In the rows, 128 means zero.
Known rows, with every step that occurs
rubigeg/tezuf: [127 100 134 133 107 140 136 149 155 130 144 150 103 121 128 106 102 105
 149 110  95 135 159 159 144 148 137 119 132 121 103  84 132  85 182]
muram/rubigeg/tezuf: [124 103 140 132  94 140 137 171 151 117 138 139 100 119 133 134 135 123
 151 114 108 156 154 163 138 170 157 130 119 123  90  80 132  65 171]
dile/pulem/kuri/luta/muram: [112 138 168 142 114 140 159 148 111 173 163 128  75 121 125 104 107  95
 173 118  99 129 123 156 107 142 137 113 119 107  94 113 153  71 135]
pulem/muram/labat: [147 115 116 119 127 151 142 158 124 161 146 185  68  94 112 143 127  87
 174  91 116 129 144 162 143 166 128 101 117 108 124  82 125  80 155]
rubigeg/muram: [143 115 145 122 111 138 144 167 155 146 139 150 110 132 131 107 109  95
 155 104  94 120 146 157 130 141 135 127 122 114 104  78 141  67 176]
tezuf/luta/kibal/pulem: [114 134 133 133  94 158 133 172 147 168 142 156  71 120 173 119  98  87
 163 115 141 178 166 169 169 147 120 100 108 156  75 118 170  68 170]
pulem/tezuf/luta/kuri: [138 131 177 124  98 153 175 142 132 154 149 191  87 100 119 116 116 118
 142  74 121 155 122 141 147 149 149 102 114 123 107  76 178  70 176]
muram/pulem: [132 115 138 138 109 139 140 163 157 131 151 163  90 111 122 133 124  75
 171  98 123 151 148 156 116 160 118 114 117 130 101  83 129  89 164]
kuri/labat: [151 123 129 102 100 142 129 140 156 129 136 182  91 100 130 128 114  92
 149 116 118 139 158 151 126 177 120  91 119 106  92 109 134  80 184]
tezuf/pulem/kuri/luta/muram: [108 151 149 154 110 144 162 155 106 178 181 137  52 108 133 133 106 101
 176  94  96 140 124 170 120 110 138 105 127 116  96  93 158  79 121]
kibal/pulem/kuri/luta: [120 136 128 142  98 136 149 137 108 182 163 144  57  98 163 117 106  78
 161 114 128 160 111 158 138 141 105  94 114 112  88 120 145  70 134]
rubigeg/tezuf/luta/kibal/pulem/kuri/labat: [104 129 147 137 114 159 134 160 118 186 165 149  26  86 196 107  87 113
 168 121 117 181 183 170 163 175 102  84 118 145  64 116 168  83 186]
dile/labat: [145 125 139 102 101 143 118 114 162 123 123 158 103 125 122 108 105  91
 159 100 115 122 144 163 134 152 137 101 137 112  76  90 151  86 175]
kuri/luta/muram/pulem/tezuf/labat: [121 129 156 153  94 131 157 173 127 142 187 156  68 124  98  93 130  96
 194  52 124 133 124 152 107 102 121 106 135 128  87  40 130  86 137]
luta/muram/rubigeg/kuri: [139 134 165 119  95 135 175 186 155 138 156 127  98 111 135 139 151 112
 154 116  98 144 139 149 101 155 178 134 122  90  84  80 158  57 162]
dile/luta/kuri/labat: [165 132 144  84  86 154 182 124 122 137 140 181  74  96 149 138 126 107
 162 108 135 154 125 160 111 192 122  72  98 106 110  94 159  70 183]
rubigeg/kibal: [144 109 146 111 102 140 146 145 151 141 128 142 108 122 120 115 105  91
 159 110 110 137 186 163 139 159 140 115 123 113 104 110 149  94 170]
luta/kuri/labat: [153 124 129  95 100 149 162 126 139 125 139 178  78  91 130 130 127 104
 153 110 109 146 141 163 126 177 124  93 118 100 103  98 148  80 182]
pulem/muram/rubigeg: [137 118 130 119 111 147 144 175 136 144 126 161  95  96 119 164 140 106
 161 101 111 150 148 170 132 183 161 124 108 110 101  87 134  43 149]
kibal/labat: [135 123 109 116 103 150 126 128 152 134 154 163 109 107 123 115 137  96
 134 102 134 143 181 149 147 166 126 113 126 102  94  93 120  79 176]
tezuf/pulem/kuri/luta: [111 143 135 148 103 141 153 132 108 172 168 140  59 102 144 138 107  87
 173  84 115 160 125 170 135 131 118  95 121 126  97 110 150  83 140]
dile/rubigeg/muram/pulem/tezuf: [149 121 193 148 103 131 152 194 141 132 142 173  89 134 125 110 143 106
 181  67 109 130 119 163  87 160 117 128 135 140 106  65 138  70 193]
pulem/muram/rubigeg/kuri: [143 122 143 115 104 141 173 172 138 156 138 138  92  89 138 154 150 103
 165  99 103 155 146 162 118 180 164 124 115  93  99  89 143  47 170]
muram/rubigeg/kuri/labat: [156 128 149  96  82 136 158 158 154 126 143 146  86  91 154 145 156 107
 155 116 124 165 152 147 105 194 144 100 114  90  79 105 144  63 191]
rubigeg/kibal/pulem: [133 103 135 125  87 134 138 153 144 148 133 141  80 131 151 112  98  89
 165 123 128 146 163 165 142 155 116 109 131 129  96 119 147  91 161]
muram/rubigeg/kuri: [143 125 150 113  88 133 167 163 157 134 143 131 105 106 145 143 153  99
 151 107 117 164 141 150 118 174 161 122 116  99  87  96 151  61 179]
pulem/kuri/luta: [131 142 141 127 114 141 156 128 116 176 157 143  87  89 133 120 111  78
 155 101 110 152 134 153 135 146 128 101 108  95  96 110 145  73 143]
rubigeg/tezuf/luta/kibal/labat: [109 118 125 131 105 171 128 152 144 152 160 140  89 110 152  90 124 122
 149 101 128 170 227 168 179 151 135 113 117 135  78  85 141  77 190]
pulem/kibal: [129 131 146 116 123 170 139 155 152 154 119 170 102 110 124 117 101  90
 147  90 122 133 160 147 143 142 132 111 104 129  94 100 157  87 179]
rubigeg/tezuf/labat: [114 105 119 135 107 140 130 136 156 130 161 138 100 132 137 106 106 108
 157  80 107 128 163 173 151 140 123 114 154 125  94  63 131  92 189]
kuri/luta/muram/rubigeg/kibal/labat: [136 124 143 116  73 152 151 171 118 138 160 112  84 121 122 110 169 135
 163 120 136 148 198 163 122 139 163 125 110  88  81  86 125  52 117]
muram/rubigeg: [135 123 138 117  94 139 138 167 155 123 131 152 109 112 128 154 143 102
 148 110 124 159 145 156 132 178 157 124 109 116  87  95 141  57 160]
tezuf/luta: [135 135 157 126 100 157 133 156 157 162 146 171 103 116 145 134 106  99
 135 106 131 147 155 146 143 146 140  98 112 118  97  99 161  63 171]
dile/luta: [150 129 146 108  94 145 157 141 143 149 137 168 108 120 140 134 110  86
 154 104 138 146 132 150 125 172 133  92 100 121 107  95 151  69 175]
kibal/luta/kuri: [134 120 118 119 101 153 178 137 118 152 148 165  85 106 132 126 119  90
 157 113 128 156 132 163 129 154 125 109  98 118 120  77 165  76 153]

Rows
[140 106 131 110  97 152 186 138 109 158 140 143  81 113 131 113 113  96
 171 116 125 156 169 173 129 157 130 110 102 119 122  87 171  91 149]  rubigeg/kibal/luta/kuri
[116 131 126 133  84 147 186 182 107 160 142 107  50  97 153 146 152  99
 216  78 112 191 157 198 136 143 152 113 102 139  88 103 151  52 148]  tezuf/pulem/muram/rubigeg/kuri/luta/kibal
[107 138 137 144 123 142 145 133 127 165 163 154  69  99 140 152 100  87
 165  84 105 153 138 168 140 160 125 107 136 131  98 106 160  96 165]  tezuf/pulem/kuri
[151 119 196 129  95 154 174 180 124 151 168 190  45 104 136 103 134 128
 180  73 121 150 128 144 102 154 114  94 109 132  99  47 158  71 181]  rubigeg/muram/pulem/tezuf/luta/kuri/labat
[128 128 122 114  87 144 157 158 132 155 130 152  77 122 170 120 101  73
 181 113 146 178 144 172 151 175 113  94  96 158  86 115 164  73 174]  dile/luta/kibal/pulem
[135 148 146 131 125 147 164 157  98 185 187 152  51  92 123 122 129  91
 174 102 108 131 123 149 124 129 134 100 112  83 104  83 145  85 118]  pulem/kuri/luta/muram/labat
[125 137 145 119 110 161 141 164 154 161 136 156  98 111 144 122 105  88
 158 102 122 168 188 165 167 152 145 108 102 140  84 106 171  70 180]  tezuf/luta/kibal
[105 135 120 131 127 140 149 149 125 176 147 141  65  89 159 119  96  66
 174 108 109 175 158 174 167 176 115 116 119 139  76 125 165  90 168]  luta/kibal/pulem/kuri
[129 130 150 137 104 142 164 166  83 196 185 129  18 110 152 105 117  98
 193 118 124 139 137 163 128 126 116  94 122 101  97 103 150  96 105]  rubigeg/kibal/pulem/kuri/luta/muram/labat
[105 126 195 161 124 188 147 214 144 173 166 157  54 124 144 102  98 133
 169  93 116 131 171 148 115 105 136 115 109 149  88  49 160  85 158]  rubigeg/tezuf/luta/muram/pulem/kibal
[138 108 152 140 111 138 147 186 154 140 153 148  89 129 131 113 123  86
 180  96 105 133 146 158 107 143 118 127 119 131 105  62 130  78 166]  rubigeg/muram/pulem
[112 137 149 154 137 148 166 179 107 192 190 156  53  92 130 130 111  79
 181 113 114 150 144 152  91 153 121 117 104 119 102  60 159  89 125]  kibal/luta/muram/pulem/kuri
[124 112  93 125 121 151 142 176 113 169 141 169  38  95 142 129 118  73
 200  99 126 160 155 184 169 169 108 102 113 145 103 102 137  84 156]  luta/kibal/pulem/muram/labat
[ 96 131 152 167 110 143 161 160 102 171 188 122  44 115 141 113  97 122
 180  98  79 135 134 175 125 102 137 111 137 124  98  77 148  85 130]  rubigeg/tezuf/pulem/kuri/luta/muram
[ 99 122 138 162 103 142 153 135 104 166 174 126  52 109 151 118  98 110
 178  88  99 156 135 175 140 123 118  99 130 133 101  94 142  91 147]  rubigeg/tezuf/pulem/kuri/luta
[101 129 126 143 106 178 142 163 119 171 139 172  61 123 145 130  92  94
 173  86 150 154 151 160 133 122 107  96  94 169 103  89 173  95 158]  tezuf/pulem/kibal/luta
[148 126 171 144 105 141 146 194 150 135 141 149  90 142 152 130 147 100
 178  93 111 128 132 180  84 159 112 128 133 131 106  76 135  62 183]  dile/rubigeg/muram/pulem
[133 133 150 125  89 141 181 192 131 160 166 130  86 112 147 135 145 108
 161 128 121 155 139 147  93 151 165 126 102  98  93  69 168  55 145]  kibal/luta/muram/rubigeg/kuri
[126 124 163 146 138 139 159 173 130 172 170 140  73 104 139 120 117  82
 181  89  90 139 142 157 108 161 117 127 120 118 100  67 142  85 160]  rubigeg/muram/pulem/kuri
[112 148 170 146 119 199 136 191 140 177 176 170  60 111 139 110 132 124
 154  86 154 139 193 138 118 122 128 110 104 129  78  59 148  78 152]  tezuf/luta/muram/pulem/kibal/labat
[137 136 157 119  99 164 167 141 141 156 150 168  88 109 144 137 119 110
 140 100 122 154 137 159 142 147 146 101 112 113 106  88 174  62 167]  tezuf/luta/kuri
[135 115 146 123 104 147 160 175 123 168 153 143  88 127 121 105  98  99
 168 131 114 129 184 159 115 135 143 118 109 113 111  81 166  87 136]  rubigeg/kibal/luta/muram
[132 134 114 107  74 148 172 153 127 138 154 100  89  94 153 106 185 100
 173  99 142 195 195 166 145 160 149 119  95 102  67 104 131  56 166]  muram/rubigeg/kuri/luta/kibal/labat
[154 132 164 126 104 142 142 175 152 138 128 149 113 144 152 125 134 109
 153 101  99 115 134 177 107 156 130 128 138 114 107  94 148  51 193]  dile/rubigeg/muram
[118 136 117 114 123 144 138 145 122 167 148 157  44  75 167 120  99  75
 178 118 114 177 168 171 153 195  98  93 116 130  66 132 158  91 181]  luta/kibal/pulem/kuri/labat
[151 148 183 145  82 140 184 189 134 150 168 125  71 126 156 120 162 100
 185 101 114 138 117 170  58 123 128 113 132  98  99  87 142  61 157]  dile/rubigeg/kuri/luta/muram/pulem
[117 114 128 128 101 129 145 162 139 140 130 173  80 108 125  93 100  78
 173  89 121 172 146 158 170 159 119 115 117 161  79 108 156  90 182]  luta/kibal/pulem/tezuf
[133  98 155 129  85 125 145 153 135 146 134 165  79 123 124  89  97  96
 165  95 127 148 149 147 147 157 120 107 131 138  94 109 151  98 171]  rubigeg/kibal/pulem/tezuf
[138 110 130 108  85 150 134 150 141 126 141 129 102 113 127 129 164 121
 152 109 144 162 214 161 140 189 152 126 117 103  83  98 126  72 161]  muram/rubigeg/kibal/labat
[101 135 120 128 113 153 148 116 102 166 157 116  78 103 137  84 135  83
 183 101 130 173 190 171 152 177 114 111 106 127  75 130 135  82 165]  dile/pulem/kuri/luta/kibal/labat
[141 110 124 109  98 151 134 128 144 140 146 141 105 115 122 102 131 103
 147 105 131 142 217 159 148 168 130 115 130 100  96 103 127  93 172]  rubigeg/kibal/labat
[134 100 128 127 104 142 144 163 125 170 129 149  65 115 142 121  96  94
 177 116 116 138 168 179 140 162 119 108 130 124 107 113 140  76 152]  rubigeg/kibal/pulem/muram
[137 114 158 117  96 174 164 174 111 151 147 165  42  84 158 154 146 163
 162 108 111 163 156 178 129 184 153  96 108 111  99  67 151  35 164]  pulem/muram/rubigeg/tezuf/luta/kuri/labat
[112 147 150 146  93 138 157 182 103 173 172 128  46 103 159 139 135 110
 167 126 122 160 105 160 116 143 145 115 109 105  71  99 151  44 104]  kibal/pulem/kuri/luta/muram/rubigeg
[141 139 140 107 126 144 139 128 131 162 153 173  76  73 137 134 107  88
 149 108 104 147 156 149 127 193 118  91 121  92  88 113 148  86 180]  pulem/kuri/labat
[128 137 177 150 108 158 145 197 155 163 176 167  73 121 134 134 116 104
 163 107 123 139 152 147 106 128 142 110 115 126  93  64 154  70 144]  tezuf/luta/muram/pulem
[125  99 135 133 110 148 143 181 132 139 133 146  87 102 126 145 132 128
 165 106  95 146 159 176 139 177 160 130 118 119 102  72 123  51 159]  pulem/muram/rubigeg/tezuf
[119 139 135 127 116 145 135 129 124 159 162 170  50  85 148 153 103  97
 168  93 110 155 149 165 126 178 108  84 134 123  89 116 152  96 176]  tezuf/pulem/kuri/labat
[124 118 157 152 107 137 162 193 120 157 174 187  68 110  96 102 115  90
 182  93 126 146 132 134  94 137 126 118 104 140 107  44 149  91 138]  kibal/luta/muram/pulem/tezuf
[134 110 158 140 106 129 148 163 147 130 152 188  90 104  96 112 122  81
 171  71 121 153 134 137 119 161 122 114 118 140 101  72 131  97 173]  muram/pulem/tezuf
[ 97 147 101 139 109 159 150 124  97 170 175 124  54  88 146 114 132  88
 186  76 128 185 190 185 166 144 112 102 115 135  78 113 140  90 151]  tezuf/pulem/kuri/luta/kibal/labat
[117 123 140 134 117 184 184 165 110 165 146 168  52  99 134 120 123  88
 185  88 147 165 141 158 110 143 105 107  77 151 112  61 168  96 149]  muram/pulem/kibal/luta/kuri
[131 113 180 136  78 141 139 164 135 171 145 172  69 126 146  96  92 112
 156  95 146 157 154 141 149 146 123  94 125 142  90 109 169  82 167]  rubigeg/kibal/pulem/tezuf/luta
[ 93 112 152 148  98 172 135 183 137 130 133 141  63 128 147 141 120 139
 171  80 124 158 156 172 141 138 142 120 115 169  84  80 153  83 171]  muram/rubigeg/tezuf/pulem/kibal
[143 125 183 145  87 125 194 182 128 153 180 146  68 105 109  82 136  92
 188  79 105 144 116 132  85 108 139 111 117 107  97  62 141  85 148]  rubigeg/kuri/luta/muram/pulem/tezuf
[122 131 149 142 135 140 152 149 131 164 167 156  74  85 130 139 118  71
 172  91 111 158 146 154 118 176 117 114 119 117  97  88 141  97 158]  muram/pulem/kuri
